Each row was made from one path, in order. Every step used is in the known rows, and no mark comes twice. Write each row's path.
Known rows:
tido, topag: [-0.754,-0.183,-1.905,-1.008,-0.336,-0.466,0.095,0.139,-1.377,0.398,-0.139,-0.664,0.133,0.200,0.023,-0.287,-0.295,2.628,0.322,0.585,-2.260,-1.999,-0.568,-0.101,-0.650,-0.084,0.923,-0.279,0.329,-0.198,0.388]
pezeve, tido: [-1.817,0.752,-1.308,-1.692,-0.513,-0.176,-0.995,-0.785,-1.205,0.656,-0.068,-0.978,-1.358,-0.469,-0.151,-1.294,0.457,0.458,-2.053,0.649,0.812,-0.566,-0.470,1.940,-1.569,-0.263,0.891,-0.352,1.806,-0.336,1.098]
tido, lafun, kero, topag, pipeku: [-1.303,1.309,0.170,-3.032,-1.983,-0.665,3.796,-0.420,-1.718,-0.178,1.260,-1.032,-0.539,0.793,0.690,-2.243,-0.201,2.717,0.359,-0.746,-0.797,1.625,-0.495,2.914,-0.253,0.032,-2.385,-0.171,-2.980,0.217,-0.042]
pipeku, topag: [-1.855,-0.021,-0.804,-1.322,-0.211,0.963,0.340,-0.415,-1.173,1.481,-0.508,-0.679,-0.761,0.136,-0.165,0.125,0.817,2.634,-0.655,0.525,-1.905,-1.296,-0.117,1.319,-1.972,0.048,1.276,-0.594,-0.246,-0.045,0.701]
tido, dizu: [-2.610,-0.743,-1.042,0.883,-0.809,0.424,1.218,0.582,-1.061,0.398,-0.411,-0.528,0.510,0.127,0.212,0.383,-0.481,1.241,-0.274,0.524,1.008,-0.680,-0.609,1.882,-0.929,0.328,-0.904,-0.113,-0.544,-0.211,0.179]
tido, lafun, depozi, topag: [-0.667,0.227,-1.576,-2.882,-0.838,-0.800,2.964,-0.313,-1.722,0.472,-0.016,-0.625,-1.510,0.423,0.174,-0.654,1.026,2.755,0.368,0.739,-5.097,-0.562,-0.184,1.403,-0.378,-0.439,0.108,-0.304,0.271,-0.176,-0.483]
tido, lafun, depozi, topag, pipeku: [0.076,0.497,-0.561,-3.002,-0.802,-1.107,3.615,-0.565,-1.800,0.189,-0.034,-0.609,-1.501,0.241,0.287,-1.064,0.935,-0.454,-0.051,-0.087,-6.221,0.990,-0.397,2.204,-0.534,-0.214,0.167,-0.602,-2.338,0.254,-0.711]
lafun, tido, dizu, pipeku, topag, depozi: [-2.808,0.223,-1.507,1.875,-1.601,0.420,2.742,-0.409,-1.888,2.381,0.499,-1.909,0.192,0.164,0.350,0.093,1.251,6.501,-0.366,-0.702,-1.601,0.224,-0.166,1.340,-2.328,1.123,0.323,-0.191,-4.592,-0.296,0.489]
depozi, lafun: [-1.302,0.359,-0.527,-2.145,-0.089,0.127,-0.162,0.185,-0.822,0.320,-1.335,-0.464,-0.966,0.521,-0.012,-0.468,-1.111,0.834,-0.410,1.106,-1.571,-0.578,-0.179,0.709,-0.457,-1.338,-0.638,0.541,1.203,-0.417,0.280]
pezeve, tido, dizu, pipeku, topag: [-3.270,0.844,-2.633,0.437,-1.363,1.094,1.628,-1.048,-1.493,1.334,-0.971,-0.436,-0.115,-0.187,0.174,-0.478,1.227,3.653,-2.046,0.141,1.409,0.119,-0.275,3.327,-3.051,0.905,1.114,-0.534,-0.938,-0.506,0.947]
kero, topag, tido, lafun: [-1.134,0.968,0.097,-3.124,-2.722,-0.399,1.564,-0.114,-1.701,1.084,0.596,-0.392,-0.498,0.311,0.249,-1.595,-0.506,-1.109,1.051,0.547,-0.748,0.593,-0.292,1.261,0.362,-0.405,-1.826,-0.228,-2.895,-0.172,0.441]
pipeku, topag, depozi: [-1.461,-0.242,-0.354,-1.013,-0.254,0.565,0.257,-0.823,-1.041,2.498,0.848,-2.111,-0.781,0.381,-0.052,0.388,0.590,1.687,-0.891,-0.211,-2.898,-0.992,0.165,-0.870,-2.110,-0.014,1.785,-0.596,-1.439,-0.021,1.027]
kero, topag: [-2.105,0.403,0.212,-1.635,-1.165,0.378,0.571,0.071,-1.266,0.170,0.107,-0.743,-0.792,0.377,0.124,-0.646,-0.190,2.305,-0.014,0.518,1.044,-1.058,-0.556,0.263,-0.847,0.264,-1.400,-0.169,-0.679,-0.258,0.576]
depozi, topag, tido: [-1.035,0.652,-0.551,-1.944,-0.986,-0.956,-0.730,-0.320,-1.483,0.486,-0.561,-0.191,-0.432,-0.169,-0.400,-0.815,0.841,-2.711,0.290,0.858,-3.719,-0.273,-0.954,1.776,-0.413,-0.596,-0.778,-0.749,0.780,0.071,0.489]
topag, tido, lafun, kero: [-1.342,1.250,-1.729,-2.551,-2.185,-1.023,1.737,-0.544,-1.934,0.689,1.203,-0.957,-0.185,0.432,0.076,-1.513,-0.152,0.760,0.441,0.070,-2.012,1.124,-0.414,3.291,0.059,-0.542,-1.049,-0.054,-0.426,-0.163,0.224]
depozi, topag, pipeku: [-0.568,0.151,0.135,-1.509,0.086,-0.717,0.709,-0.171,-1.387,-0.165,-1.158,-0.193,-0.686,0.145,-0.021,-0.799,0.803,-1.879,-0.550,0.132,-3.920,0.295,-1.110,2.098,-0.918,-0.387,-1.018,-0.893,-0.227,0.467,0.055]
depozi, lafun, pipeku, topag: [-1.472,0.500,0.124,-2.424,0.511,1.025,1.534,-0.208,-1.124,1.214,-1.945,-0.722,-1.788,0.689,-0.013,0.158,0.411,4.506,-0.583,0.501,-4.204,-0.134,0.033,1.354,-1.051,-1.503,0.865,0.318,-1.750,-0.006,0.551]
topag, kero: [-0.700,-0.290,-1.425,-0.852,-1.565,-0.556,-0.454,0.852,-0.982,0.933,0.497,-0.843,-0.239,0.491,-0.494,-0.159,-0.594,-2.020,-0.695,-0.159,-1.144,0.206,-0.780,2.291,-1.303,0.419,0.331,-0.653,1.804,-0.350,0.338]
tido, topag, depozi: [-0.452,-0.370,-1.497,-1.011,-0.503,-0.921,0.093,-0.267,-1.142,1.242,1.324,-1.998,0.226,0.453,0.128,-0.029,-0.506,1.740,-0.082,-0.126,-3.454,-1.745,-0.284,-2.220,-0.930,-0.334,1.284,-0.301,-0.928,-0.168,0.670]
depozi, lafun, pipeku, topag, tido, dizu: [-1.940,0.914,0.660,-1.287,-1.381,0.743,1.863,-0.139,-1.354,1.494,-1.270,-0.445,-0.106,0.315,0.194,0.307,-0.016,0.962,0.385,0.336,-3.870,0.737,-0.115,1.982,-0.289,-0.608,0.739,0.252,-4.094,0.067,0.389]
dizu, pipeku, topag, depozi: [-1.996,-0.324,-1.616,0.012,-0.533,0.427,0.907,-0.754,-1.547,1.950,0.087,-2.071,-0.724,0.523,-0.123,0.137,0.769,2.676,-1.375,-0.607,-2.229,-0.330,-0.037,0.319,-3.366,0.138,0.790,-0.623,-2.170,-0.319,1.182]
pipeku, topag, tido: [-1.580,0.627,-0.381,-1.686,-1.120,0.460,-0.644,-0.603,-1.399,1.883,0.201,-0.605,-0.503,-0.114,-0.412,-0.151,0.833,-1.079,-0.117,0.450,-2.997,-0.377,-0.166,1.724,-1.284,0.383,1.843,-0.669,-1.452,0.198,0.911]
pipeku, topag, tido, lafun, kero: [-1.441,1.304,-1.404,-2.940,-1.862,-0.278,2.048,-1.097,-1.942,1.935,1.154,-0.839,-0.369,0.511,0.047,-0.971,0.804,2.437,0.637,0.044,-3.751,0.797,0.088,3.276,-0.600,-0.210,0.581,-0.423,-1.448,0.079,0.374]

Which path is each row?
[-0.739,0.284,-0.440,-2.073,-1.500,-0.520,2.120,0.009,-2.023,0.984,-0.594,-0.656,-1.270,0.093,-0.041,-0.773,0.174,-0.948,0.102,-0.063,-3.078,1.365,-0.469,3.014,-0.292,-1.310,-0.827,-0.208,-3.411,-0.061,0.654] => topag, tido, lafun, pipeku
[-1.265,0.255,-1.064,-1.842,-0.388,-0.606,0.897,-0.562,-1.640,-0.084,0.133,-0.953,-1.115,0.128,-0.115,-0.210,1.309,2.546,-0.146,0.674,-4.327,-1.272,-0.496,1.037,-0.785,0.439,0.993,-0.511,1.054,-0.187,-0.143] => lafun, depozi, topag
[-1.817,0.903,0.673,-1.832,-2.296,-0.189,-0.529,-0.009,-1.552,0.514,0.916,-0.707,-0.377,0.151,-0.077,-1.058,-0.239,-1.494,0.512,0.413,0.199,-0.346,-0.528,0.811,-0.099,0.490,-0.774,-0.307,-1.846,-0.166,0.811] => kero, topag, tido
[-2.225,1.192,-1.807,-1.456,-0.607,0.044,1.643,-1.289,-1.229,1.158,0.310,-2.376,-0.713,1.207,0.096,-0.637,-0.062,5.873,-0.990,-0.593,-3.317,0.506,0.189,0.561,-2.236,-0.815,0.231,0.360,-0.486,-0.604,0.737] => dizu, pipeku, topag, depozi, lafun, kero
[-1.255,1.306,1.297,-2.705,-1.361,-0.326,0.793,-0.194,-1.279,1.391,1.171,-1.998,-1.216,0.656,0.370,-1.304,-0.722,5.028,0.540,0.144,-1.777,-0.176,0.020,-1.684,0.458,-0.534,-1.154,0.882,-2.452,-0.471,0.248] => kero, topag, depozi, lafun, tido
[0.161,1.571,-2.285,-3.925,-2.374,-1.722,1.721,-0.551,-1.611,1.232,1.081,-0.893,-1.426,0.175,-0.116,-1.606,1.015,-0.396,-0.943,-0.011,-4.802,1.096,-0.336,2.504,-0.680,0.201,1.830,-0.785,2.414,-0.508,-0.191] => pezeve, tido, lafun, depozi, topag, kero
[-0.489,0.363,0.091,-1.947,-0.289,-0.844,1.515,-0.542,-1.556,-0.367,0.248,-0.953,-1.241,0.042,-0.017,-0.821,1.197,-0.562,-0.609,-0.161,-5.507,0.272,-0.769,1.857,-1.174,0.731,0.953,-0.668,-1.195,0.373,-0.269] => lafun, depozi, topag, pipeku
[-1.422,0.364,1.221,-1.492,-1.187,0.076,1.081,0.058,-1.120,-0.081,0.443,-0.690,-0.579,0.265,0.258,-1.302,-0.238,-0.820,-0.409,-0.354,0.145,0.504,-0.673,1.489,-1.038,0.539,-1.368,-0.393,-3.121,0.217,0.404] => kero, topag, pipeku
[-1.452,0.213,-2.462,-0.257,-1.637,0.143,0.650,0.283,-1.392,1.565,-0.557,-0.518,-0.191,0.682,-0.588,-0.009,0.585,0.877,-1.188,-0.646,-1.784,0.669,-0.591,3.367,-3.067,0.849,1.158,-1.025,-0.033,-0.437,0.679] => dizu, pipeku, topag, kero
[-2.744,0.413,-1.407,-0.022,-1.223,0.111,0.308,-0.403,-1.126,0.778,-0.105,-0.640,0.049,-0.411,0.221,-0.697,0.119,0.825,-1.465,0.578,2.133,-0.248,-0.527,2.062,-1.191,0.360,0.258,-0.286,0.429,-0.420,0.683] => pezeve, tido, dizu
[-1.536,2.562,-0.279,-4.195,-2.232,-0.897,2.949,-1.333,-1.722,0.097,1.610,-1.163,-1.151,0.280,0.685,-3.233,0.384,2.381,-1.075,-0.619,0.366,2.150,-0.431,3.168,-0.582,0.247,-1.252,-0.238,-1.921,0.055,0.312] => pezeve, tido, lafun, kero, topag, pipeku
[-1.284,-0.034,-0.828,-2.354,-0.396,0.962,3.622,-0.412,-1.821,1.809,-1.423,-0.726,-1.693,0.484,0.222,0.016,1.111,5.064,-0.287,0.100,-3.851,0.027,-0.074,2.515,-1.461,-1.036,0.443,-0.471,-3.320,0.132,0.540] => tido, lafun, pipeku, topag
[-1.623,0.294,-1.444,-1.239,-0.394,0.433,1.000,-0.845,-0.892,1.762,-0.792,-1.772,-0.984,0.893,-0.002,-0.133,-0.303,2.665,-1.155,-0.123,-3.225,0.314,0.256,-0.623,-2.848,-0.985,0.561,0.144,-1.506,-0.537,0.814] => dizu, pipeku, topag, depozi, lafun
[0.022,0.417,-0.580,-0.958,-0.478,-0.893,0.953,0.113,-2.071,0.646,0.538,-0.790,0.008,-0.160,0.170,-1.471,0.385,3.112,0.242,-0.331,-4.415,-0.272,-0.642,1.631,-0.212,0.759,1.265,-0.233,-3.137,0.462,-0.128] => lafun, tido, topag, pipeku
[-0.853,0.051,0.561,-1.942,-0.017,-0.230,1.011,-0.187,-1.191,0.846,-0.518,-2.263,-1.493,0.794,0.056,-0.105,-0.801,1.404,-0.954,-0.226,-3.669,0.355,-0.134,-0.554,-0.720,-1.928,-0.356,0.512,-2.020,-0.182,0.683] => topag, depozi, lafun, pipeku
[-0.850,0.796,-0.475,-2.223,-1.299,-1.055,-0.038,-0.657,-1.821,0.120,0.857,-0.906,-0.848,-0.166,-0.366,-0.676,1.153,-1.207,0.297,0.578,-4.991,-0.459,-0.556,1.356,-0.302,0.452,1.311,-0.500,-0.171,0.033,0.020] => lafun, depozi, topag, tido
[-0.908,0.016,-1.106,-1.297,-1.225,0.246,-0.242,0.258,-1.031,2.044,0.181,-0.617,-0.349,0.553,-0.423,0.147,0.297,-0.007,-0.734,-0.317,-2.757,-0.029,-0.342,2.252,-1.894,0.602,2.042,-1.103,0.876,-0.029,0.555] => pipeku, topag, kero
[-2.666,0.932,-1.679,0.312,-1.058,0.872,3.003,-0.066,-1.539,1.416,-1.781,-0.131,-0.138,0.350,0.410,-0.285,0.382,7.719,0.149,0.427,-1.738,0.322,-0.033,2.725,-1.408,-0.042,-0.269,0.606,-2.585,-0.452,-0.196] => depozi, lafun, tido, dizu, pipeku, topag
[-0.758,0.594,0.011,-1.892,-0.391,-0.536,0.040,-0.169,-1.243,1.592,0.552,-2.151,-1.260,0.428,0.080,-0.923,-0.751,3.473,-0.059,0.234,-3.469,-0.079,0.055,-0.892,-0.043,-0.905,-0.053,0.787,-1.051,-0.407,0.294] => topag, depozi, lafun, tido
[-2.275,0.514,-1.384,1.066,-1.672,-0.387,2.272,0.159,-1.457,1.075,-0.296,-1.831,0.138,0.610,0.400,-0.584,-0.887,4.578,-0.132,-0.226,-0.904,0.982,-0.266,0.647,-0.943,-0.363,-1.604,0.943,-2.873,-0.686,-0.005] => topag, depozi, lafun, tido, dizu, pipeku
[-0.946,0.845,-2.208,-1.923,-0.709,-0.664,-0.558,-0.669,-1.365,0.637,0.160,-0.847,-0.255,-0.308,-0.016,-1.380,0.223,2.146,-1.148,0.656,-1.116,-1.688,-0.432,0.425,-1.079,0.140,2.053,-0.383,1.136,-0.285,0.879] => pezeve, tido, topag
[-0.302,0.492,-1.438,-2.020,-1.516,-1.424,0.558,0.374,-1.244,0.507,0.870,-1.050,-0.545,0.444,-0.449,-0.143,0.655,-0.288,-0.227,-0.162,-5.015,-0.188,-0.761,1.777,-0.670,0.919,1.570,-0.841,2.089,-0.264,-0.254] => lafun, depozi, topag, kero
[-0.413,0.292,-1.386,-1.544,-1.273,-1.272,-0.369,0.756,-1.113,0.667,-0.393,-0.111,-0.161,0.556,-0.499,-0.342,0.253,-1.556,-0.224,0.238,-3.567,-0.062,-1.177,2.141,-0.835,-0.100,-0.566,-1.069,3.157,-0.192,0.122] => depozi, topag, kero
[-3.017,0.799,-2.213,0.674,-1.405,0.516,1.422,-1.303,-1.372,2.154,0.198,-1.913,-0.131,-0.111,0.251,-0.346,0.954,2.557,-2.170,-0.536,0.547,0.228,-0.118,0.946,-3.389,0.802,1.583,-0.616,-2.287,-0.351,1.221] => pezeve, tido, dizu, pipeku, topag, depozi
[-0.590,0.730,0.013,-2.578,-0.853,0.371,0.982,0.433,-1.097,1.607,-1.080,-0.630,-1.192,1.068,-0.316,0.079,-0.139,1.783,-0.673,-0.344,-5.055,1.156,-0.235,2.218,-1.019,-0.927,1.520,-0.165,-0.758,-0.121,0.426] => depozi, lafun, pipeku, topag, kero
[-2.644,0.109,-2.008,1.747,-2.264,-0.168,1.136,0.164,-1.784,0.258,-0.606,-0.437,1.042,-0.037,-0.041,-0.406,-0.326,-1.802,-0.368,0.061,1.032,0.913,-0.810,3.545,-1.801,0.593,-1.300,-0.181,-2.648,-0.324,0.602] => topag, tido, dizu, pipeku
[-2.289,0.048,-2.106,-0.081,-0.492,0.871,1.288,-0.358,-1.610,1.150,-1.216,-0.596,-0.744,0.242,-0.165,-0.204,1.090,3.770,-1.147,0.118,-1.317,-0.509,-0.356,2.574,-3.226,0.253,0.557,-0.592,-0.922,-0.303,0.916] => dizu, pipeku, topag
[-2.331,-0.015,-2.562,1.557,-2.334,0.462,1.766,0.642,-1.306,1.600,-0.567,-0.216,1.058,0.567,-0.121,0.486,0.118,1.055,-0.697,-0.666,-0.623,0.899,-0.641,3.724,-2.868,1.338,0.654,-0.814,-0.962,-0.475,0.332] => tido, dizu, pipeku, topag, kero
[-0.540,0.419,-1.740,-0.955,-0.726,-0.736,0.512,0.202,-1.941,0.984,0.414,-0.788,0.005,-0.082,0.081,-0.888,0.409,6.297,0.802,0.526,-3.119,-1.896,-0.435,0.682,-0.003,0.570,1.083,0.026,-1.008,-0.163,0.052] => lafun, tido, topag
[-2.240,2.335,-1.439,-4.054,-2.161,-0.555,2.376,-1.257,-1.798,0.415,1.528,-1.110,-1.066,0.395,0.575,-2.702,0.339,5.474,-0.598,0.205,1.394,0.456,-0.266,2.328,-0.239,-0.215,-1.290,-0.073,0.728,-0.406,0.507] => pezeve, tido, lafun, kero, topag
[-1.201,0.421,-0.096,-2.367,0.008,0.449,0.074,-0.747,-0.690,2.281,-0.170,-1.829,-1.113,0.791,0.027,0.220,-0.528,1.656,-0.560,0.188,-4.270,-0.558,0.468,-1.558,-1.362,-1.362,1.334,0.193,-0.930,-0.168,0.672] => pipeku, topag, depozi, lafun
[-0.794,-0.045,-0.405,-2.145,-0.392,0.303,3.234,-0.507,-1.647,2.708,0.122,-2.141,-1.713,0.721,0.240,0.360,1.007,3.957,-0.519,-0.627,-4.942,0.442,0.245,0.348,-1.532,-1.311,0.733,-0.552,-4.441,-0.036,0.820] => tido, lafun, pipeku, topag, depozi
[-0.791,0.220,-1.157,-2.168,-1.979,-0.570,0.847,-0.121,-1.717,1.329,-0.117,-0.341,-0.635,0.082,-0.068,-0.858,-0.381,-2.661,0.421,0.513,-2.006,0.835,-0.254,2.414,-0.144,-0.897,-0.689,-0.256,-1.649,-0.127,0.361] => topag, tido, lafun
[-1.910,0.535,-1.585,-0.361,-1.356,0.327,0.051,-0.648,-1.806,1.279,-0.573,-0.487,-0.528,-0.045,-0.445,-0.534,0.928,-0.384,-0.689,0.109,-1.907,0.322,-0.327,2.829,-2.673,0.497,0.981,-0.661,-2.090,-0.184,1.050] => dizu, pipeku, topag, tido
